Each row comes from the steps of one path. Every step used is in the known rows, and no mark comes twice. Write the path behind each row, first mark first.
In the rows, 128 means zero.
Known rows:
kavo/zuga/tulo/relaf: [140 104 101 120 142 119 166  98 146 150 157 130 138 117 136 163 156  88
  68 128 134]
tulo/relaf/peke/minu/zuga: [148 121  75 108 126 113 178 124 134 177 177 143 134  48 141 144 130 137
  42 174 146]
zava/kavo/zuga/peke/minu: [145 114 132 105 126 111 170 112 151 160 136 124 133  99 144 147 158 104
  41 175 131]
relaf/peke/minu/zuga/tulo: [160 111  91 109 119 111 179 121 124 175 168 140 128  18 142 150 132 129
  42 168 146]
kavo/zuga/tulo/relaf/peke: [139 106  94 111 131 114 174  96 143 162 151 137 140 104 135 158 159  81
  58 149 134]
zava/kavo/zuga: [138 120 142 124 141 118 146  95 149 126 139 113 139 147 133 151 162  93
  85 142 112]
zuga/peke/relaf/tulo: [157 112  92 105 122 112 201 139 136 164 170 144 122  78 137 137 155 115
  53 156 137]
minu/zuga/tulo/relaf: [151 112  87 121 137 119 159 118 136 153 192 131 135  48 138 166 135 122
  54 131 145]
minu/zuga/peke/relaf: [165 119  90 111 127 113 178 151 136 146 178 136 121  11 134 144 142 136
  44 156 132]
relaf/peke/minu: [142 121 103 115 135 113 165 117 132 159 142 140 129 113 136 129 137 124
  73 165 128]
zava/sinut: [141 132 128 129 149 120 116 115 141 125 171 124 132 103 129 142 130 118
 109 135 121]
sinut/zava/kavo: [134 130 153 120 138 120 120  99 147 132 159 109 142 151 137 166 146 110
  83 146 118]
minu/zuga/peke: [158 123 103 119 143 115 141 140 140 141 161 128 124  40 138 147 136 138
  48 144 129]
tulo/relaf: [134 124  99 126 154 120 144 114 146 138 165 132 136 144 132 146 141 119
  87 128 127]
relaf/tulo: [145 117 110 125 143 118 162 112 135 149 156 134 129 142 134 141 147 117
  87 130 127]
peke/minu: [143 119 111 124 146 118 156 118 135 146 149 134 128 126 136 135 135 132
  84 145 128]
sinut/zava/kavo/zuga/relaf: [137 118 147 106 138 119 160 101 157 138 150 110 141 115 139 173 171  87
  55 163 113]
zuga/relaf: [142 121 105 120 156 120 163 128 144 130 155 129 127 103 131 143 151 114
  76 137 116]
zuga/tulo/relaf: [138 112  95 123 145 119 155 107 141 149 174 134 136 114 136 160 142 107
  74 125 140]
sinut/zava/kavo/zuga/relaf/peke: [136 121 140  98 126 114 168 100 155 150 143 116 142 101 138 167 174  80
  44 184 114]
tulo/relaf/peke/minu: [135 121  85 110 134 114 176 115 139 172 159 145 135 116 138 137 137 120
  62 168 141]

Which path is each row?
[162 109  83 104 128 115 216 138 131 181 183 140 122  17 145 148 142 137
  31 168 145] -> peke/minu/zuga/relaf/tulo
[160 114  88 112 138 118 194 135 135 158 182 134 124  36 139 153 149 127
  44 149 133] -> minu/zuga/relaf/tulo
[132 126  92 117 143 116 151 112 143 152 158 138 137 134 132 140 144 110
  77 148 128] -> tulo/relaf/peke
[154 111 104 110 133 113 185 132 145 142 144 136 125  82 131 140 163 104
  58 154 121] -> kavo/zuga/peke/relaf
[154 107  79 113 128 116 181 121 131 175 193 138 133  28 144 163 128 132
  41 151 157] -> peke/minu/zuga/tulo/relaf
[149 115  78 112 126 114 166 114 133 165 184 137 136  35 138 161 138 113
  44 152 146] -> minu/zuga/tulo/relaf/peke
[169 113  82 104 115 111 203 149 132 170 188 142 121  11 139 146 147 133
  33 162 143] -> minu/zuga/peke/relaf/tulo
[142 111 141  99 124 117 186  99 153 163 159 117 140 114 142 175 176  83
  44 168 124] -> sinut/zava/kavo/zuga/relaf/tulo
[146 111  98 101 134 113 205 120 142 165 135 141 128  77 137 137 161 103
  45 182 123] -> kavo/zuga/relaf/peke/minu
[143 110 138 120 130 117 156  88 143 136 146 116 139 117 137 164 164  81
  74 139 124] -> zava/kavo/zuga/tulo
[142 101  87 104 122 112 197 100 139 183 152 145 138  86 141 153 153  93
  45 169 147] -> kavo/zuga/tulo/relaf/peke/minu
[135 109 121 115 129 117 167  87 150 150 165 119 146 117 139 171 163  75
  62 143 136] -> zava/kavo/zuga/tulo/relaf
[144 119  92 103 135 113 194 129 138 164 151 143 126  74 138 133 147 118
  51 177 129] -> zuga/relaf/peke/minu
[149 105 102 111 142 118 202 116 145 155 148 133 128 107 136 149 171  96
  58 146 121] -> kavo/zuga/relaf/tulo
[141 124  97 111 144 115 171 126 141 142 149 136 128  92 131 138 154 107
  66 158 117] -> zuga/relaf/peke
[158 116  90 111 141 117 189 141 135 156 174 134 123  20 140 148 137 144
  41 163 134] -> peke/minu/zuga/relaf
[156 120 101 122 139 117 159 128 131 152 166 133 126  59 138 143 127 149
  63 150 133] -> peke/minu/zuga
[147 115 118 118 148 115 147 121 150 138 128 127 127 112 134 144 159 107
  62 142 118] -> kavo/zuga/peke
